Every row comes from one small tree of marks. Brackets hold a mark, then the marks that hang from it, in alphabetical order. Every link used is in the known rows. Which tree was each row made from?
Known rows
{L {Z R}}: [ 1.80 -0.94 -0.68  0.37  0.11  1.01  1.16 -2.14 -0.41  1.09 -0.24  0.57
 -1.92  2.48  1.02 -4.60 -0.30 -0.77  0.35 -0.91  0.18 -0.29  0.78]
{M {L {Z R S}}}: [ 3.06 -0.76 -0.04  0.27  1.21  0.13  0.45 -1.11 -0.37  1.62  0.07  0.79
 -5.17  3.12  0.88 -4.58 -0.74  0.44 -0.40 -2.98  1.44 -2.39  0.58]
{V {S L} {Z R}}: [ 2.27 -1.24 -0.42  0.73 -0.03  1.48 -0.48 -1.02 -1.38  1.64 -0.10 -1.74
 -0.28  2.44  2.39 -5.54  1.03 -1.16 -1.01  1.10  0.94 -2.26  1.61]
{Z {R S}}: [ 0.46 -0.60 -0.68 -0.36 -0.64  1.08  0.14 -1.64 -0.59  0.01  1.27 -0.34
 -1.58  1.40  0.64 -6.52  0.73 -0.74 -0.85 -0.42  0.96 -2.71  0.57]
{S {L M} {Z R}}: [ 1.57 -1.10 -1.35 -0.88 -1.42  1.97  2.70 -0.26 -0.02  1.61  0.15 -4.56
 -3.47  1.72  1.83 -4.63  2.86 -0.55 -3.21  0.82  1.70  4.16  2.28]
{V {Z L {S R}}}: [ 4.24 -0.96 -0.27 -0.49  2.51  1.31  0.88  1.52 -0.89  1.95  1.37 -1.75
 -1.65  1.17  2.37 -4.17  1.28 -0.60 -2.66 -1.78  1.41 -0.92  0.82]
{V S}: [ 0.45 -0.75 -0.98 -0.02  0.72  1.19 -1.68 -0.94 -1.08  0.05  0.05 -0.80
 -0.72  2.06  0.63 -1.31  0.18 -0.78 -0.17  0.04  0.83 -3.16  0.93]
{R {S Z}}: [-0.32 -0.81 -0.67 -1.11 -0.79  1.26 -1.25  0.15 -0.58  0.56  2.04 -3.09
 -1.45  1.00  0.12 -3.56  0.57 -0.96 -1.19  0.03  1.64 -0.99  1.07]
{M {L {Z S}}}: [ 2.23 -0.72  0.20  0.34  1.49  0.11 -1.39 -0.51 -0.70  1.19  0.30  0.78
 -3.50  2.92  0.69 -1.42 -0.99  0.06  0.10 -2.87  1.49 -2.28  0.67]
{R {S {Z L}}}: [ 0.32 -0.80 -0.44 -1.14  0.19  1.44 -1.42  0.49 -0.92  0.86  2.49 -2.71
 -2.32  1.27  2.03 -3.65  0.93 -1.29 -1.86 -1.31  0.73 -0.99  1.62]
{M L}: [ 0.26 -0.69 -0.12  0.06  1.19  0.09 -1.25 -0.17 -1.04  0.03  1.69 -1.07
 -0.58  1.25  0.58 -1.21 -0.34 -0.05 -0.79 -2.05  0.65 -0.10  1.80]
{Z {S R}}: [ 2.43 -0.91 -0.45 -0.16  1.01  1.09  1.71  0.46 -0.38 -0.07  0.96 -1.45
 -2.70  0.88 -0.31 -3.36  1.03  0.31 -2.18 -0.19  1.82 -0.27  0.19]
{Z {L M} {S R}}: [ 3.15 -0.60 -1.39 -1.28  1.65  1.53  2.39  1.00  0.22  1.27  0.47 -1.59
 -3.57  1.78  2.47 -3.25  2.98 -0.81 -2.93 -2.24  1.82  0.75  0.83]
{Z S}: [ 1.78 -0.58 -0.63 -0.07  0.68  1.27 -1.10 -0.04 -0.86  0.21 -0.05 -0.45
 -2.77  1.06 -0.33 -1.61  0.46 -0.11 -1.58 -0.44  1.98 -1.85  0.32]
{R {S {Z {L M}}}}: [ 0.25 -0.59 -1.53 -1.95 -0.61  1.68 -0.52  0.17 -0.01  1.68  1.58 -3.34
 -2.57  1.83  2.87 -3.10  2.74 -1.59 -2.19 -2.02  1.30  0.16  1.55]
{V Z}: [ 1.43 -0.83 -0.91  0.38  0.60  1.15 -1.10  0.21 -1.13  0.91  0.80 -1.47
  1.34  1.10  1.05 -2.06  0.15 -1.12 -0.73 -0.36  0.82 -0.50  1.74]
{S {L M Z} R}: [ 1.70 -1.06 -1.55  0.44  0.48  1.35  2.71 -0.97 -0.06  1.56 -0.18 -1.82
 -0.50  2.47  2.42 -2.54  1.81 -1.28 -0.42  0.31  1.82  4.05  1.60]
{S {L M}}: [ 0.57 -0.67 -1.35  0.10 -0.02  1.56 -0.16 -0.55 -0.63  0.25 -0.30 -2.37
 -0.64  1.23  1.95 -0.55  2.45 -0.98 -1.50  0.91  1.56  2.69  2.13]
{S {L M} R Z}: [ 1.22 -1.24 -1.52 -0.53 -0.16  1.80  3.50  1.17  0.01  1.57  1.30 -5.67
 -1.60  1.23  1.80 -3.81  2.90 -0.61 -3.12  1.49  2.18  5.66  2.29]
{Z R {S L}}: [ 2.95 -0.75 -0.18  0.52  0.01  1.28  1.20 -1.06 -1.13  0.60 -0.41 -0.80
 -4.13  1.28  0.92 -5.12  1.37  0.21 -2.44  1.44  1.86 -0.33  0.76]
{L {Z R S}}: [ 3.25 -0.73 -0.64  0.27  0.33  1.19  1.13 -1.81 -0.45  1.27 -0.99  1.27
 -4.79  2.66  0.44 -5.10 -0.48 -0.17 -0.46 -0.89  1.37 -1.97  0.06]

Which tree is each row?
[ 2.01 -0.45 -1.56 -0.78  0.29  1.63  2.07 -0.86 -0.06  1.00 -0.01 -1.10
 -2.93  1.87  3.39 -3.93  2.79 -1.37 -2.41 -2.36 -0.07  1.34  1.57] : {Z {L M} R}
[ 2.82 -0.74 -2.04 -0.24  0.82  1.63  2.80 -0.50  0.48  1.96 -0.69 -0.40
 -3.10  2.84  1.02 -2.80  1.68 -0.46 -0.56 -1.59  2.58  0.56  0.16] : {L M {Z {S R}}}
[ 0.66 -0.93 -1.66  0.17  0.17  1.75 -0.59 -0.75 -0.88  0.29 -0.86 -1.78
 -0.88  2.59  2.11 -0.66  2.49 -1.23 -0.78  1.06  1.81 -0.38  1.72] : {V {S {L M}}}
[ 0.73 -0.82 -0.66  0.15 -0.61  0.93  0.10 -2.65 -0.42  0.88  0.57  0.92
 -1.71  2.71  1.24 -6.36 -0.15 -1.02  1.14 -1.01  0.89 -2.86  0.40] : {L {Z {R S}}}
[ 2.76 -1.04 -0.06  0.42  1.02  1.16  1.73  0.34 -1.02  0.09  0.66 -2.03
 -2.34  0.92  0.85 -3.40  1.44  0.15 -2.42  1.72  2.35  0.94  0.66] : {Z {S L R}}
[ 0.64 -1.01 -0.13  0.31 -0.54  1.18 -0.03 -1.65 -1.08  0.07  0.94 -0.96
 -1.59  1.38  1.75 -6.33  1.23 -1.07 -1.30  1.56  1.13 -1.17  1.33] : {Z {R {S L}}}
[ 2.22 -0.51 -2.16 -0.38 -0.01  1.62  0.09 -0.53  0.13  1.65 -1.58  0.36
 -3.24  2.80  0.99 -0.99  1.11 -0.33 -0.33 -1.74  2.20 -0.72  0.26] : {L M {Z S}}
[-0.05 -0.84 -1.56  0.22  0.22  1.72 -1.00 -2.24 -0.47  1.32 -0.43 -0.03
 -0.46  2.65  2.70 -2.33  1.94 -1.63  0.85  0.40  1.96 -0.06  1.28] : {R {S {L M Z}}}
[ 3.48 -0.60 -0.32 -0.24  1.86  1.26 -1.57  0.91 -1.21  1.71  0.56 -0.42
 -2.06  1.46  2.37 -2.24  0.83 -0.64 -2.12 -1.78  1.06 -2.41  1.01] : {V {Z L S}}
[ 0.47 -0.60 -1.57 -0.10 -1.00  1.66  0.96 -1.86 -0.10  0.49  0.20 -1.35
 -1.56  1.72  2.26 -5.79  3.08 -1.42 -1.46  0.76  2.14  0.26  1.50] : {Z {R {S {L M}}}}
[ 2.75 -1.06  0.19  0.04  2.09  0.16  1.46  0.08 -0.31  1.51  1.06 -0.31
 -3.24  2.82  0.62 -3.69 -0.44  0.30 -0.37 -2.92  2.11 -0.83  0.43] : {M {L {Z {S R}}}}
[ 2.06 -1.35 -0.50 -0.85  1.12  1.34  1.38  0.69 -0.69  1.37  2.04 -4.25
 -2.26  2.13  2.22 -3.95  1.30 -0.82 -2.16 -0.98  0.55 -0.35  1.35] : {V {S R {Z L}}}
[ 1.59 -1.28 -0.19 -0.12 -0.97  1.28  1.85 -0.35 -1.00  1.27  1.02 -4.13
 -3.33  1.01  1.11 -5.07  1.25 -0.31 -2.59  1.66  0.98  2.92  1.89] : {S L {Z R}}
[ 3.67 -0.48 -0.21 -0.16  0.85  1.25  0.70 -0.71 -0.80  0.69  0.13 -0.11
 -5.11  1.53  1.91 -5.06  1.27 -0.33 -2.93 -1.73  0.61 -1.76  0.64] : {Z L R S}
[-0.07 -1.09 -0.31 -0.34 -0.86  1.36 -1.17  0.13 -1.15  0.35  1.89 -3.63
 -1.56  0.93  1.09 -3.67  1.13 -1.05 -1.44  1.92  1.84  0.17  1.87] : {R {S L Z}}
[ 2.19 -1.16 -0.98 -0.08  1.39  1.24  0.32 -0.06 -0.79  1.32  1.19 -2.42
  1.38  2.11  1.22 -4.12  0.30 -1.10 -0.12 -0.14  1.10 -2.45  0.97] : {V {S R} Z}
[ 1.34 -1.34 -0.41  0.45  1.04  1.11  0.89 -0.71 -1.25  0.13  0.83 -2.54
 -0.08  1.87  1.54 -2.98  1.25 -0.57 -0.78  1.66  1.21 -0.48  1.35] : {V {S L R}}
[ 1.98 -0.90 -1.35  0.37 -0.34  1.64  2.15 -2.27 -0.14  1.71 -1.30 -0.80
 -2.01  3.01  2.70 -3.71  1.96 -1.02 -0.47  0.06  1.30  2.36  1.81] : {S {L M {Z R}}}
[-0.51 -0.96 -1.42 -0.88 -1.21  1.99 -0.22 -0.09 -0.27  0.90  1.16 -3.96
 -1.59  1.30  1.93 -3.12  2.74 -0.88 -1.85  1.10  2.43  1.65  1.84] : {R {S {L M} Z}}
[ 2.96 -0.54 -1.83 -0.38 -0.03  1.62  2.09 -1.68  0.46  2.00 -1.81  0.58
 -4.85  3.25  1.23 -4.34  1.77 -0.38 -0.65 -1.88  1.76 -0.72  0.08] : {L M {Z R S}}
[ 1.04 -0.39 -1.59 -1.26 -0.13  1.88  0.79 -1.27  0.04  1.10  0.71 -0.77
 -2.32  1.95  3.30 -5.94  3.02 -1.78 -1.75 -2.42  0.61 -1.48  1.23] : {Z {L M} {R S}}
[ 2.62 -0.92 -1.70 -0.88  2.10  1.92  0.97  0.77 -0.28  2.27  0.87 -2.76
  0.45  2.88  3.89 -3.31  2.74 -1.80 -1.17 -2.29  1.12 -0.83  1.76] : {V {S R} {Z {L M}}}
[ 0.58 -0.58 -1.71 -0.42 -0.76  1.73  1.08 -2.61  0.46  1.59 -0.30  0.41
 -2.20  2.96  1.90 -5.63  1.77 -1.29  0.69 -1.80  1.42 -1.50  0.43] : {L M {Z {R S}}}
[ 3.54 -0.69 -0.58 -0.06  0.18  1.37  0.27 -0.32 -0.60  1.83 -0.11 -0.82
 -2.87  1.17  0.59 -5.80  0.84 -0.23 -2.18 -0.75  1.75 -2.34  0.31] : {V {Z R S}}
[ 1.99 -0.95 -1.60 -1.63  0.52  1.76  3.12  1.33  0.22  1.86  1.80 -4.97
 -2.51  1.52  2.69 -3.19  2.73 -1.23 -3.21 -1.94  0.79  4.39  2.07] : {S R {Z {L M}}}
[ 3.37 -0.28 -1.40 -0.97  0.22  1.72  1.63 -0.36  0.09  1.51 -0.52 -0.65
 -5.51  2.03  2.56 -4.60  3.02 -0.60 -3.26 -2.24  1.05 -0.40  0.77] : {Z {L M} R S}
[ 1.32 -0.62 -0.60 -0.20 -0.20  1.10 -0.61 -1.00 -0.65  1.14  1.48 -0.93
  0.04  1.43  1.21 -7.44  0.74 -1.20 -0.73 -0.70  1.22 -2.76  0.98] : {V {Z {R S}}}
[ 1.59 -0.97 -0.37 -0.99  0.50  1.51 -1.28  0.56 -0.97  1.37  1.20 -3.07
 -2.78  2.27  2.18 -1.76  0.74 -1.32 -1.83 -1.11  0.19 -1.41  1.39] : {V {S {Z L}}}
[ 1.01 -0.48 -0.24 -0.48  0.39  1.15 -0.21 -1.57 -0.86  0.29  1.58 -0.01
 -2.61  1.55  2.63 -6.28  1.28 -1.37 -1.40 -1.49 -0.13 -2.69  0.95] : {Z L {R S}}
[ 2.04 -0.97 -0.19  1.23  0.14  1.03  1.02 -2.31 -1.02  1.16 -0.36 -0.15
 -2.15  2.46  1.90 -4.48  0.12 -0.76  0.01  0.50  0.38  1.36  1.53] : {S {L {Z R}}}
[ 1.51 -0.64 -1.98 -0.26 -0.64  1.60  2.16 -2.23  0.30  2.15 -0.95  0.05
 -2.18  3.13  1.72 -3.87  1.32 -1.04  0.03 -1.84  0.85  1.18  1.10] : {L M {Z R}}
